Known rows, with every way that one mark hangs from another
q_502(q_496(q_175(q_42)) q_684 q_867): [-11.2  13.5  41.5 -18.6  -7.8  20.5   9.3  -9.7  16.8  32.1   0.1  21.0
  31.5  45.8  41.1   6.3]
q_502(q_496): [ -3.6  -4.0  -7.5   0.3 -16.7  -7.6 -10.1  -2.1  10.5   2.5 -11.0   6.3
   5.1  27.4  12.5   4.7]
q_860(q_118): [ -7.5  -4.1 -14.3 -24.0 -13.7 -13.1  -2.7  -2.4   8.0  -6.3 -19.9   4.3
   2.4  13.8  -0.4  -5.9]
q_867(q_502): [ -9.0  -4.6  -3.0  -2.1  -3.2  -4.3  -0.5 -11.5  -0.6   2.3 -19.6   2.8
   7.3  23.2 -20.0   3.8]
q_496(q_175 q_502(q_684)): [-6.1  0.8 34.4 -3.8 19.1 -8.5  2.6 -4.6  0.9 30.0 -5.2 14.1 21.8 19.9
  9.4 -0.1]
q_502(q_684): [ -9.5   8.9   5.4 -16.1  -9.1  -5.2  -4.6   3.1   3.6  10.6  -4.1   9.2
  19.7  24.7  -2.2   8.7]
q_496(q_175 q_502): [  1.8 -14.1  24.9   4.4  22.2 -10.0  -8.6  -9.4   2.0  18.4 -12.6   7.0
   8.6  16.7   7.5  -5.5]
q_502(q_496(q_175) q_867): [  0.7  -3.3  14.5  -2.9  -7.2   2.7 -11.0 -14.1  20.8  25.6 -12.8   7.2
  -3.1  35.5  18.6   1.1]
q_684(q_502(q_496(q_175(q_42)) q_867)): [-13.7  15.2  54.5  -5.4   7.9  13.2  -3.7 -15.8  16.1  21.5  -1.4   6.9
  27.2  33.6  29.2  -6.4]
q_118(q_860(q_836 q_867(q_502(q_496 q_684)))): [-17.6  15.0  16.7   4.8 -28.8  -3.8  11.6 -23.7  37.6  12.0 -43.1  16.3
  13.5  17.6 -13.9  15.7]
q_860(q_118 q_836 q_867): [-13.9  -7.7 -14.8 -15.0 -15.1  -3.6  -0.9 -22.8  19.3 -20.1 -51.3   8.7
   2.3 -10.8 -11.3 -13.9]
q_684(q_502(q_496(q_175) q_867)): [-10.7  12.6  36.3   3.1   5.0  -4.1 -13.1 -15.8  20.9  28.2  -5.0  -0.4
   4.5  27.9   9.4  -6.8]
q_860(q_118 q_836 q_867(q_502)): [-21.9  -6.4 -15.9  -8.1 -14.5  -0.7  15.1 -30.9  13.4 -18.2 -59.1   7.8
   3.3  -8.3 -25.9 -13.6]
q_860(q_118 q_836 q_867(q_502(q_496 q_684))): [-31.8   8.9  -9.8  -9.0 -30.0   1.2  32.7 -24.4  21.0  -1.5 -51.7  18.9
  13.4   4.2  -6.7  -7.3]
q_175(q_42 q_496(q_502(q_684 q_867))): [-22.3  11.5  46.7 -18.3  -7.0  27.1   8.8 -19.5  26.6  16.3 -18.6  12.1
  24.9  21.9  13.0   0.5]
q_860(q_118 q_867(q_502(q_496 q_684))): [-29.3  12.5  -3.9  -6.2 -36.4  -6.6  31.2  -8.8  20.9   2.7 -37.9  17.0
  13.7   9.8  -6.7  -0.2]
q_175(q_42 q_496(q_502(q_684))): [-22.8   8.7  37.8 -15.1  -3.2  16.6  17.0 -12.2  13.0  10.0 -12.6  10.1
  37.4  14.8  24.9   1.0]

Rows
[-19.6  10.8   2.2  -3.2 -19.4  -2.9  16.9  -3.7   4.7  18.2 -12.5  12.5
  16.8  35.3  -1.3  10.3] : q_867(q_502(q_496 q_684))
[-15.0  -4.9  28.4  -7.8   1.4  14.3   5.9 -18.3  12.9  -1.9 -20.2   3.3
  23.9  10.5  23.2  -3.7] : q_175(q_42 q_496(q_502))
[-15.4  13.3  22.8   1.3  -8.8  -2.3 -19.4  -9.6  25.5  10.2 -11.5   1.0
   1.8  27.0  -8.8  -2.7] : q_684(q_502(q_496 q_867))
[-2.5 -2.5 23.9 -6.0  0.6  7.5  4.8 -7.4  3.4 13.3 -1.7 12.2 30.7 34.7
 49.9  1.8] : q_502(q_496(q_175(q_42)))
[-15.0   9.6  14.5  -1.8  -4.7  -4.6  24.2  -9.4   0.2  35.3  -8.0  11.6
  20.4  35.8  17.3   5.7] : q_867(q_502(q_496(q_175) q_684))
[-27.3   7.3   2.9  -7.9 -14.9  -0.7  39.5 -29.6  16.2  15.2 -48.3  17.4
  15.3   4.6  12.2 -11.4] : q_860(q_118 q_836 q_867(q_502(q_496(q_175) q_684)))
[-29.5   7.5  -6.1 -17.1 -16.8   1.6  27.7 -25.9  11.9  -6.9 -52.0  13.7
  15.5  -4.0 -24.4  -9.3] : q_860(q_118 q_836 q_867(q_502(q_684)))
[-10.2  11.4  32.6 -14.6  -3.9   9.9  17.3  -1.8   1.5  25.5   6.6  18.1
  43.1  39.0  52.6   6.5] : q_502(q_496(q_175(q_42)) q_684)
[ -2.8   3.5  19.2   8.6 -17.5 -13.7  -7.4 -15.4  29.2  -0.7 -36.7   5.6
   3.7  11.7 -35.1  16.2] : q_118(q_860(q_867(q_502)))
[-11.7  11.9  10.2 -12.1 -23.7   6.0  -6.9  -4.2  25.8  20.7 -10.0  13.8
   6.3  39.1   3.2   8.5] : q_502(q_496 q_684 q_867)
[-18.5  -7.0  -6.1   0.2 -11.9  -2.3  28.4 -35.3  16.0   2.9 -54.7  10.9
   2.9   0.3   9.7 -15.8] : q_860(q_118 q_836 q_867(q_502(q_496(q_175))))
[ -9.7  -0.7  24.6  -1.6   0.3  11.5  22.1 -15.2  -3.0  16.5  -9.3  11.7
  30.3  38.2  33.9   2.2] : q_867(q_502(q_496(q_175(q_42))))
[ -9.3   7.0  61.9 -13.9  17.2  19.2   3.3 -10.7  11.2  29.5  -6.0  21.6
  33.4  32.9  16.9  -1.7] : q_496(q_175(q_42) q_502(q_684 q_867))
[-20.1   4.0  19.3  -9.1  -5.8  -2.4   8.3 -12.5  16.9  15.7 -19.5   2.3
  14.7   9.1   4.9   0.2] : q_175(q_496(q_502(q_684)))
[ -7.4  10.6  22.9 -10.6 -10.4   4.7   0.6  -9.0  20.1  37.2  -5.3  13.9
   8.6  39.5  21.8   5.7] : q_502(q_496(q_175) q_684 q_867)
[-31.1  11.3  21.5 -15.5 -12.0  15.9  48.2 -29.3  12.6   9.2 -42.2  23.9
  38.0  10.1  30.5 -10.5] : q_860(q_118 q_836 q_867(q_502(q_496(q_175(q_42)) q_684)))
[-21.0  -1.6 -13.0   2.8 -33.2  -8.1  19.3 -13.5  22.2  -8.5 -44.3  10.3
   1.7   4.5  -9.3  -5.4] : q_860(q_118 q_867(q_502(q_496)))
[  1.2  -1.1  12.0  -0.8 -14.1  -7.8 -21.3 -22.8  35.9  -8.8 -43.1   6.4
   2.6   3.3 -18.0   9.2] : q_118(q_860(q_836 q_867))
[-24.1  -5.6 -18.4  -1.1 -26.0  -0.5  22.1 -29.2  21.4 -13.4 -58.9  10.6
   1.0  -1.3  -8.7 -12.0] : q_860(q_118 q_836 q_867(q_502(q_496)))
